Known rows, with every way that one mark hangs from another:
{z904 z271 {z702 z499 z639}}: [0.00 4.42 -0.10 1.22 -3.60 5.34 0.61 1.14 1.20 1.99 -0.19 -0.90 3.27 -6.09 -3.95 2.89 -0.58]
{z499 {z702 z639 {z904 z271}}}: [-0.15 2.78 -0.16 0.88 -2.67 3.56 -0.41 -0.77 -2.07 -1.66 1.92 2.35 4.12 -6.31 -2.68 4.09 3.13]
{z383 z499}: [0.75 -0.52 0.11 -1.28 -0.17 0.47 0.04 -0.58 -0.35 -2.52 2.21 0.21 1.24 0.42 2.65 -0.08 -1.05]
{z702 z499 z639 z904}: [0.50 1.59 1.47 1.90 -2.55 2.95 -1.23 1.05 -0.65 2.13 4.82 -1.02 2.89 -7.02 -5.07 3.41 0.78]
{z499 z702}: [0.05 1.17 -0.85 0.61 0.26 0.39 -0.11 -0.39 -1.13 -3.18 0.62 2.74 0.89 -1.14 -0.14 1.68 1.61]
{z904 z271 {z702 z499 {z639 z545}}}: [-0.50 5.10 -0.60 1.93 -4.82 4.49 -0.51 0.67 0.29 3.83 -0.16 -3.94 3.41 -6.09 -4.39 4.64 -1.58]
{z8 {z383 {z499 {z702 z904}}}}: [0.90 0.63 -1.50 -2.57 -1.74 2.59 -0.90 -1.03 -3.94 -4.14 5.16 0.98 3.21 -5.02 4.08 0.52 1.13]
{z702 z499 z639}: [0.11 1.08 0.60 2.38 -1.32 2.21 -0.94 0.72 1.27 2.26 3.17 -0.81 1.40 -5.12 -5.56 2.65 -0.66]
{z8 {z383 {z499 {z702 {z639 z545} {z904 z271}}}}}: [0.15 2.31 -2.01 -0.88 -4.44 4.37 -2.46 -2.24 -3.76 -0.69 5.01 -2.40 4.83 -8.12 0.78 4.29 0.32]
{z904 z271}: [-0.48 1.90 -0.17 -0.61 -1.70 1.37 1.10 -1.61 0.28 0.47 -2.10 -0.46 0.84 -0.72 0.14 -0.23 0.59]
{z904 z271 z702}: [-0.14 3.35 -0.90 -1.23 -2.27 3.19 1.74 0.42 -0.06 -0.27 -3.40 -0.07 1.92 -1.02 1.55 0.25 -0.03]
{z383 z8 {z499 {z702 {z639 z545} {z904 z271}}}}: [-1.10 2.52 -0.20 0.10 -2.74 3.97 -2.55 -2.52 -5.07 -3.22 4.07 0.83 6.24 -5.90 -1.58 5.09 1.24]
{z383 z8 {z499 z702}}: [-0.56 0.03 -0.40 -0.84 1.41 1.44 -0.94 -1.36 -3.50 -6.45 2.64 4.37 2.74 -0.90 1.47 0.53 0.85]
{z545 z523}: [-0.23 -0.32 -0.97 1.58 0.34 0.70 -0.12 -0.28 -2.54 -0.25 0.46 -1.58 -4.39 -0.20 -1.19 0.73 -0.94]
{z639 z545 {z702 z499 {z904 z271}}}: [-2.30 6.14 0.16 1.60 -5.80 2.08 -1.17 -1.92 -3.08 1.67 0.85 -2.81 3.44 -5.81 -1.69 3.30 3.06]
{z639 z545 {z702 z904}}: [-1.67 2.18 -0.29 1.03 -2.86 -0.34 -2.52 -0.26 -3.85 0.05 1.61 -1.13 2.35 -2.59 0.80 2.70 2.55]
{z702 z499 {z639 {z545 z523}} z904}: [-0.30 2.04 0.08 4.08 -3.40 3.01 -2.78 0.42 -3.98 3.78 5.27 -5.71 -1.33 -7.44 -6.90 6.07 -1.12]

Rows:
[-0.57 4.49 0.81 2.00 -5.26 3.47 -1.46 -1.10 -1.08 4.60 2.66 -4.61 3.73 -7.70 -5.57 5.10 0.46] : {z702 z499 {z639 z545} {z904 z271}}
[-0.93 -0.64 -1.71 2.62 0.41 2.48 -3.58 -1.42 -6.22 -3.83 5.08 0.08 -0.49 -3.66 -3.21 5.14 -1.58] : {z383 z8 {z499 {z702 {z639 {z545 z523}}}}}
[-0.52 3.70 -0.57 1.53 -3.72 2.94 -1.77 -1.31 -2.92 0.35 1.93 -0.55 4.22 -6.39 -3.04 6.02 2.22] : {z499 {z702 {z639 z545} {z904 z271}}}
[-0.32 -1.03 -0.31 0.45 1.26 2.48 -2.23 -0.41 -2.87 -5.53 4.46 4.69 3.82 -3.35 -1.56 2.53 0.28] : {z383 z8 {z499 {z702 z639}}}
[-0.22 0.97 -1.30 2.59 -0.91 0.78 -2.48 -0.02 -1.49 -0.13 2.57 0.31 1.93 -3.57 -3.45 5.36 0.32] : {z499 {z702 {z639 z545}}}
[0.56 0.86 -0.16 1.46 -1.14 2.34 -1.59 1.00 -2.38 -2.24 3.84 3.04 3.34 -5.57 -2.76 4.38 2.60] : {z499 {z702 z639 z904}}
[-1.17 3.33 0.79 1.50 -3.07 1.63 -1.05 0.43 -2.54 -0.64 2.93 0.74 2.62 -5.20 -1.30 1.48 3.26] : {z639 {z702 z499 z904}}
[-0.15 1.15 -1.38 3.61 -1.71 2.26 -2.96 0.11 -5.75 -0.44 4.37 -1.55 -0.93 -5.95 -4.29 6.93 0.74] : {z499 {z702 {z639 {z545 z523}} z904}}
[0.54 0.97 -1.29 2.27 -1.95 2.73 -3.17 -0.33 -6.11 -3.26 6.81 -1.49 0.13 -5.51 -1.73 6.98 -0.34] : {z383 {z499 {z702 {z639 {z545 z523}} z904}}}
[-2.03 1.06 -1.94 3.04 -1.26 -0.51 -2.33 -0.66 -4.44 -0.13 0.54 -2.49 -3.57 -0.80 -0.72 2.66 0.24] : {z639 {z545 z523} z702}
[0.66 -0.03 -2.26 -1.96 -0.43 1.68 -0.73 -1.22 -2.12 -4.05 3.63 1.22 1.62 -2.96 3.73 -0.19 -0.17] : {z8 {z383 {z499 z702}}}
[-2.37 5.95 -0.70 3.00 -5.54 2.81 -1.29 -2.10 -5.63 1.32 1.44 -4.47 -0.95 -6.34 -2.88 4.01 2.06] : {z639 {z545 z523} {z702 z499 {z904 z271}}}
[-0.80 0.09 -1.06 2.16 -0.87 3.29 -3.93 -1.11 -8.02 -3.97 6.61 -0.05 1.04 -5.45 -2.94 5.95 -0.15] : {z383 z8 {z499 {z702 {z639 {z545 z523}} z904}}}
[-0.77 4.04 0.14 3.65 -4.95 4.29 -1.57 -1.45 -3.71 4.21 3.22 -6.18 -0.67 -8.27 -6.74 5.81 -0.48] : {z702 z499 {z639 {z545 z523}} {z904 z271}}
[0.62 1.50 -1.54 -1.67 -3.39 4.99 -1.06 -1.78 -3.05 -2.68 4.99 0.71 4.77 -7.98 1.13 2.40 1.16] : {z8 {z383 {z499 {z702 z639 {z904 z271}}}}}
[-0.02 0.97 -1.16 1.40 -1.86 2.00 -2.03 2.26 -0.40 2.08 0.63 -2.20 2.15 -2.57 -1.92 4.24 -2.10] : {z904 {z702 {z639 z545}}}
[-0.19 2.45 0.95 2.53 -3.69 2.34 -2.59 0.47 -1.40 4.08 5.03 -4.15 2.86 -7.09 -5.50 5.33 -0.25] : {z702 z499 {z639 z545} z904}
[-0.64 3.42 -1.42 3.00 -3.53 3.49 -1.82 -1.61 -5.55 -0.06 2.44 -2.22 -0.26 -6.64 -4.25 6.80 1.23] : {z499 {z702 {z639 {z545 z523}} {z904 z271}}}
[-0.73 1.56 0.29 -0.59 -1.59 4.69 -1.30 -1.85 -4.31 -5.05 4.13 3.84 6.05 -5.87 -1.25 3.22 2.21] : {z383 z8 {z499 {z702 z639 {z904 z271}}}}
[-0.19 -0.38 0.39 0.02 -0.03 3.20 -2.51 -0.14 -4.69 -5.70 6.16 4.41 5.33 -5.14 -1.32 3.43 1.61] : {z383 z8 {z499 {z702 z639 z904}}}
[-0.31 4.71 1.28 0.05 -4.26 3.29 1.17 -1.50 -1.12 1.64 0.91 -2.03 2.70 -5.30 -2.17 1.39 1.91] : {z702 z499 {z904 z271}}
[-0.34 1.73 0.12 2.95 -2.60 1.47 -2.31 0.28 0.43 4.12 3.30 -3.79 1.57 -5.20 -6.06 4.52 -1.65] : {z702 z499 {z639 z545}}
[0.92 -1.14 -2.28 -0.51 -0.39 2.99 -1.86 -0.36 -1.41 -2.96 5.50 1.59 2.53 -5.37 0.78 1.73 -0.81] : {z8 {z383 {z499 {z702 z639}}}}
